Each row was made from one small tree. The marks that hang from a mark follow it in brackets, in the order of their numbers. Every link used is in the known rows. Write each row's tree.
Known rows
q256{q651{q57}}: [ 0.81  0.00  1.43  3.02  1.08 -0.64  1.40  1.76 -1.76 -1.13 -2.83  0.97
 -1.25  5.00 -3.94  0.14  1.09 -1.27 -1.39  2.16 -0.30 -2.00 -1.67]
q313{q260}: [ 1.30  0.94  0.54  4.50 -0.26  0.53  1.74  1.84 -0.05  1.83  1.39  0.14
 -2.87  1.64 -1.37  0.10 -0.22 -0.98 -2.42  2.59  0.27 -2.53 -2.12]
q120{q313{q260{q651 q679}}}: [ 1.22 -0.11 -1.59  2.37 -4.01  0.47  1.07 -0.57  4.72 -3.49  1.60 -2.02
 -0.74  0.05 -0.64 -0.37 -0.63  0.20 -2.25  1.85  0.91 -2.63 -1.91]
q57{q651{q120{q313{q260}}}}: [ 0.72  1.47  3.62  4.62  1.22  0.79  0.85 -0.94  1.90 -1.38 -2.07  1.64
 -1.51  2.07  0.57 -0.44  0.48 -1.11 -1.10  1.81  0.25 -2.93 -2.72]
q57{q651{q120{q313} q256}}: [ 0.20  0.69  1.64  0.49  3.71 -0.42  0.50  2.51  0.38  0.11 -2.90  1.74
 -1.30  3.70  1.59  1.38 -0.38 -1.75 -0.88  1.16 -0.25 -2.71 -3.94]
q256{q651{q57 q120}}: [-0.13  1.15  2.41  3.68  3.30  0.42  0.15  2.03 -2.01 -2.25 -4.23  2.11
 -1.45  5.64 -4.65  0.17  1.98 -1.54 -0.97  1.61 -0.27 -1.76 -2.03]
q256{q651{q57 q120{q313}}}: [-0.41  0.67  2.44  2.39  1.60  0.18  0.47  0.28 -0.02 -3.78 -4.50  0.51
 -0.55  3.73 -3.76 -1.20  2.34 -0.85 -0.30  1.04  0.43 -1.34 -2.12]
q651{q120{q313{q260}} q256}: [-0.42  1.53 -0.44  3.55  1.26  1.54  0.18  1.43 -0.18  0.60  1.16  0.47
 -3.10  2.03  0.25  0.80 -0.35 -0.90 -1.35 -0.12  1.03 -2.07 -2.56]
q518{q651}: [ 2.07 -0.01  3.11  1.58 -0.43 -1.33  2.45  2.76 -0.48  2.42 -2.84 -0.77
  0.01  3.86  0.30  0.59  0.53 -1.78 -2.18  1.52 -0.77 -2.90 -2.96]
q313{q120 q260}: [ 1.99  0.66  0.49  4.89  0.90  1.05  1.53 -0.10  0.20  3.42  1.65  0.16
 -3.61 -0.25 -1.05  0.86 -0.90 -1.80 -2.05  1.14  0.00 -2.84 -2.07]
q313{q120 q260{q679{q708}}}: [ 1.80  0.26 -0.98  3.16 -2.68  1.32  0.97  0.65  3.07 -0.03  1.74 -1.70
 -5.34  0.37 -1.33  0.14 -0.42 -1.48 -2.47  1.58  0.02 -3.67 -2.27]
q522{q708}: [ 1.44  0.17 -0.39  1.22 -1.74 -0.88  1.29  3.81  0.20  2.74  0.35 -0.15
 -1.23  0.12 -0.86 -1.55 -0.08 -1.27 -1.89  2.18  1.05 -3.26 -2.78]
q518{q651{q57 q120{q313}}}: [-0.05  1.31  5.16  0.57  1.21 -0.23  0.23  1.26 -0.14 -1.30 -5.32 -0.76
  0.89  4.08 -1.02 -0.75  1.99 -1.62 -0.32 -0.67  0.15 -2.24 -3.36]
q120{q313{q260{q679{q256 q708}}}}: [ 0.93 -0.04 -2.70  1.71 -3.47 -0.15  1.71  2.30  3.60 -2.84  0.79 -3.38
 -4.29  0.22  1.61 -3.22 -0.42 -0.68 -2.49 -1.29  0.28 -1.52 -1.79]
q651{q57 q120{q313} q256}: [-1.19  1.48  0.53 -0.15  3.35  0.66 -0.93  4.19 -1.46 -0.32 -1.84  0.18
 -1.72  3.40 -1.76  0.91  0.37 -1.39 -0.25 -0.61  0.73 -1.66 -3.52]
q260{q651{q120 q256} q679}: [ 0.08  0.60 -1.59  0.17  2.18  0.93 -0.87  5.22  1.00 -1.45  0.23  0.45
 -2.00  3.82 -1.79  3.19 -1.30 -1.33 -2.15  1.21 -0.04 -2.10 -3.09]
q679{q256{q651{q57 q120}} q708}: [-0.32  1.09  1.62  2.91  3.42 -0.31  0.58  4.79 -1.54 -2.97 -5.28  1.62
 -3.15  5.88 -2.69 -2.15  1.08 -2.23 -1.01 -1.35 -1.05 -1.87 -1.61]
q260{q679{q256{q651{q120}} q708}}: [ 0.69 -0.16 -0.99  1.78  0.35 -0.30  1.17  4.37  1.01 -4.18 -3.61 -0.77
 -3.89  4.00 -1.36 -1.59  0.70 -1.66 -2.45 -0.57 -0.95 -1.21 -1.51]
q260{q679}: [ 1.41 -0.48 -1.27 -0.49 -0.84 -0.47  1.42  3.68  1.60 -0.16  0.35 -1.92
 -2.61  0.96 -2.12  0.37  0.02 -0.94 -2.83  2.68  0.30 -1.25 -2.94]
q518{q651{q256}}: [ 1.43 -0.03  1.88  0.95  0.77 -1.21  1.85  3.89 -1.76  3.43 -1.54 -0.49
 -0.95  5.86  1.55  2.56 -0.51 -1.97 -2.27  0.55 -0.97 -3.26 -3.16]
q679{q256 q708}: [ 1.35 -0.02 -0.73  0.53  0.66 -1.40  2.28  6.99  0.46  1.47 -1.75 -0.65
 -3.58  2.04  0.52 -2.08 -0.96 -1.99 -2.27 -0.67 -0.86 -1.75 -2.80]
q518{q651{q57 q120{q313} q256}}: [-0.62  1.42  3.48  0.34  2.54  0.07 -0.24  2.60 -1.71 -0.05 -3.88 -0.51
  0.07  5.54  0.33  1.07  1.05 -1.84 -0.32 -1.68 -0.12 -2.82 -3.47]
q57{q651}: [ 1.96  0.07  2.46  1.69  2.29 -1.43  2.20  2.99  0.73  1.57 -2.26  1.70
 -1.16  3.09 -0.06  0.97 -0.58 -1.79 -1.98  3.48 -1.01 -3.04 -3.41]

Which tree is each row?
[ 0.01  0.73 -0.50 -0.05  1.31  0.09 -0.20  3.64  1.35 -0.91 -1.37  0.91
 -0.54  2.72 -0.24  1.37 -1.18 -1.07 -0.92  0.60  0.53 -2.48 -3.49] | q260{q651{q120{q313} q256}}
[ 0.56  1.05  3.03  1.52  2.72 -0.29  0.63  4.27 -2.14  2.46 -2.54  0.58
 -1.14  5.93  0.64  2.69  0.06 -2.25 -1.72 -0.17 -0.74 -2.93 -3.42] | q518{q651{q120 q256}}
[-0.15  1.48  1.56  4.23  2.60  0.75  0.33  0.48  0.50 -0.26 -0.64  2.04
 -2.05  3.81  1.59  1.52 -0.40 -1.35 -1.14  0.95  0.04 -3.36 -2.97] | q57{q651{q120{q313{q260}} q256}}
[-0.06  0.81 -0.47  2.08 -3.94  1.48  0.08  0.87  4.29 -4.24 -0.53 -1.89
 -3.73  1.00 -1.44 -1.99  1.53 -0.21 -1.72  1.11  1.16 -2.18 -2.66] | q651{q120{q313{q260{q679{q708}}}}}
[ 0.33  1.04  2.40  1.93  5.41 -0.14  0.39  4.67 -1.33  1.64 -2.29  3.29
 -2.29  5.10  0.36  2.90 -0.93 -2.33 -1.53  1.37 -0.99 -3.22 -3.75] | q57{q651{q120 q256}}
[-1.10  1.88  1.00  1.15  5.18  1.04 -1.07  5.99 -3.38  1.14 -1.07  1.78
 -3.05  4.69 -3.13  2.28 -0.04 -2.09 -1.03  0.28 -0.05 -2.01 -3.30] | q651{q57 q120 q256}
[ 0.13  0.73 -0.43  2.31 -2.32  1.16 -0.17 -0.50  3.25 -4.49  1.19 -1.96
 -0.61  1.52 -2.16 -0.06 -0.08 -0.09 -1.53  1.38  0.95 -2.66 -1.79] | q120{q313{q260{q651{q57} q679}}}
[ 0.00  1.02 -0.46  2.58 -1.72  1.67  0.10 -0.34  3.05 -3.11  0.66 -1.98
 -2.88 -0.03 -1.37 -0.92  1.03 -0.28 -1.94  0.84  1.17 -1.02 -2.32] | q651{q120{q313{q260{q679}}}}
[ 0.00  0.40 -1.85  0.07  1.75  0.37 -0.79  5.10  0.09 -1.64  1.10 -0.28
 -1.11  4.78 -2.46  3.38 -1.54 -1.39 -1.92  1.36 -0.09 -3.06 -2.88] | q260{q651{q57 q256} q679}
[ 0.42  1.62  0.00  5.06  3.53  1.69 -0.77  1.31 -1.07  1.89  2.53  2.05
 -2.37  3.73 -1.36  3.61 -2.63 -2.12 -1.21  0.14 -0.24 -4.75 -1.71] | q313{q120 q260{q651{q57 q256}}}
[ 0.61  0.58 -1.37  0.63  3.14  0.27  0.20  5.23  1.59 -2.16 -1.26 -0.30
 -1.89  1.94 -1.07  0.23 -1.39 -1.64 -2.41 -1.03 -0.46 -0.80 -2.23] | q260{q651{q120} q679{q256}}
[ 0.59  0.64  0.96  0.43  0.23 -0.20  0.36  2.11  3.00 -1.68 -2.68  0.53
  0.24  1.05 -1.40 -0.72 -0.09 -0.78 -0.76  1.57  0.70 -1.96 -3.25] | q260{q651{q120{q313}}}
[ 1.38 -0.34 -2.19 -0.83 -0.49 -0.99  1.77  6.63  2.06 -0.60 -0.68 -2.39
 -4.46  1.62 -0.11 -1.78 -0.84 -1.58 -2.90 -0.53 -0.66 -1.50 -2.65] | q260{q679{q256 q708}}
[ 0.92 -0.18 -1.66  1.40 -5.83  0.42  1.46  0.77  4.62 -2.84  1.00 -3.22
 -3.56  0.42 -0.47 -2.03  0.61 -0.10 -2.27  2.12  0.96 -2.46 -2.50] | q120{q313{q260{q679{q708}}}}
[ 1.69 -0.65 -0.38  2.27 -0.19 -1.95  3.00  4.33  0.24 -0.78 -3.34  0.20
 -3.12  4.25 -0.20 -2.20 -0.06 -1.67 -2.29  0.14 -1.11 -2.03 -1.48] | q679{q256{q651} q708}
[ 1.86  0.32 -1.12  3.28 -0.37  1.44  1.11 -0.35  1.76  1.37  2.68 -1.58
 -4.42 -0.45 -1.30  1.27 -0.82 -1.43 -2.64  1.43  0.07 -2.56 -1.83] | q313{q120 q260{q679}}
[ 0.42  1.03  0.09  3.41 -0.57  1.48 -0.33  1.51  1.58 -2.99  1.55 -0.59
 -1.63  3.17 -3.39  1.14 -0.37 -0.71 -2.10  1.99  0.26 -3.12 -1.44] | q313{q260{q651{q57} q679}}
[-1.02  1.49  0.70  0.38  3.02  0.72 -1.36  3.79  0.10 -2.18 -1.87  1.15
 -0.52  4.03 -1.82  1.65 -0.70 -1.23 -0.13 -0.06  0.63 -2.56 -3.35] | q260{q651{q57 q120{q313} q256}}
[-0.26  0.71 -0.65 -0.24  1.88  0.16  0.23  3.97 -0.19  0.82 -0.67 -0.15
 -2.16  1.96 -0.42  0.71 -0.12 -1.21 -1.08  0.29  0.78 -1.27 -3.66] | q651{q120{q313} q256}
[ 0.95 -0.05 -1.65  2.05 -3.26  0.65  1.44 -0.27  3.13 -1.91  1.92 -3.10
 -2.65 -0.30 -0.56 -0.96  0.36 -0.17 -2.45  1.57  1.14 -1.59 -2.09] | q120{q313{q260{q679}}}
[ 0.49  0.33 -1.47 -0.22  0.48 -0.50  0.17  6.54  2.26 -3.24 -1.55 -1.12
 -2.36  3.34 -1.53 -1.13 -1.26 -1.83 -1.93 -1.01 -0.81 -2.76 -2.28] | q260{q651{q57} q679{q256 q708}}
[ 0.94 -0.51 -2.75 -0.98 -2.45 -0.43  0.27  6.12  2.99 -1.79  0.50 -0.75
 -2.86  4.46 -0.84  2.16 -1.71 -1.14 -2.45  2.11 -0.30 -3.97 -3.23] | q260{q651{q256} q679{q708}}
[ 0.73 -0.12  1.16  1.99 -0.20 -0.55  1.46 -0.08  1.21 -2.64 -4.18  0.37
 -0.80  2.59 -2.04 -1.12  1.83 -0.69 -1.04  1.86  0.44 -1.05 -2.29] | q256{q651{q120{q313}}}
[-0.12  1.80  0.30  5.00  2.14  1.91 -0.57  3.03 -0.55  0.35  1.18  2.76
 -2.16  4.62 -1.13  2.83 -1.75 -1.36 -1.95  0.84  0.23 -3.44 -2.14] | q313{q260{q651{q120 q256}}}
[ 0.58 -0.07 -0.06  1.76 -0.07 -1.12  1.86  2.75  1.51 -3.40 -5.02  0.20
 -2.53  3.01 -0.03 -3.57  1.06 -1.28 -1.15 -1.29 -0.32 -1.23 -2.05] | q679{q256{q651{q120{q313}}} q708}
[-0.10  0.33 -1.96 -0.38 -0.43  0.72 -0.97  6.54  2.52 -2.95 -1.03  0.41
 -3.30  4.82 -1.68  2.07 -1.14 -1.40 -2.02  1.44 -0.10 -3.61 -3.41] | q260{q651{q120 q256} q679{q708}}
[-0.45  1.40  0.04  0.73  4.86  0.75 -1.12  5.59  0.52 -3.54 -1.75 -0.29
 -1.38  2.91 -2.41  0.12 -0.96 -1.93 -1.61 -1.79 -0.41 -1.15 -2.05] | q260{q651{q57 q120} q679{q256}}
[ 0.79  0.11  0.65  3.02  3.85 -1.02  2.02  3.34 -2.50 -0.68 -2.68  0.69
 -1.88  4.63 -1.67 -0.75  0.06 -1.91 -1.72 -1.06 -1.11 -0.95 -0.91] | q679{q256{q651{q57}}}
[ 1.61 -1.15 -2.23  1.02 -1.50 -1.34  2.57  3.82  1.67 -3.08 -1.99 -1.64
 -3.88  3.68 -0.57 -1.63  0.18 -1.38 -2.74  0.04 -1.04 -1.55 -1.29] | q260{q679{q256{q651} q708}}
[ 0.49  0.14 -0.55 -0.64 -1.28  0.39 -0.13  1.91  4.58 -3.90 -1.79 -1.10
 -0.32  0.41 -1.92 -0.22  0.10 -0.40 -1.48  1.32  0.89 -1.39 -3.21] | q260{q651{q120{q313}} q679}
[-0.51  1.76  4.11  1.57  4.23  0.39 -0.47  4.44 -3.74  1.27 -3.35  0.84
 -0.88  7.52 -0.98  2.73  0.52 -2.48 -1.01 -1.25 -0.82 -3.18 -3.33] | q518{q651{q57 q120 q256}}
[ 0.28  0.12 -0.21  4.63 -2.28  1.20  0.84 -2.96  2.26 -4.96 -0.86 -1.51
 -2.17  2.06 -2.14 -1.18  1.78 -0.06 -2.09  1.31  1.03 -1.15 -1.14] | q256{q651{q120{q313{q260{q679}}}}}
[ 1.11  1.53  1.76  5.25  2.19  1.51 -0.02 -0.12  0.62  1.04  1.04  1.67
 -1.82  1.99 -2.45  1.50 -1.49 -1.84 -1.16  0.64 -0.30 -4.25 -1.70] | q313{q120 q260{q651{q57}}}
[ 2.24  0.83  0.38  4.85  0.48  0.95  1.03 -0.32  1.97  2.12  1.46  1.22
 -1.93  0.76 -0.86  1.57 -1.85 -1.62 -1.76  1.50 -0.15 -4.10 -1.86] | q313{q120 q260{q651}}
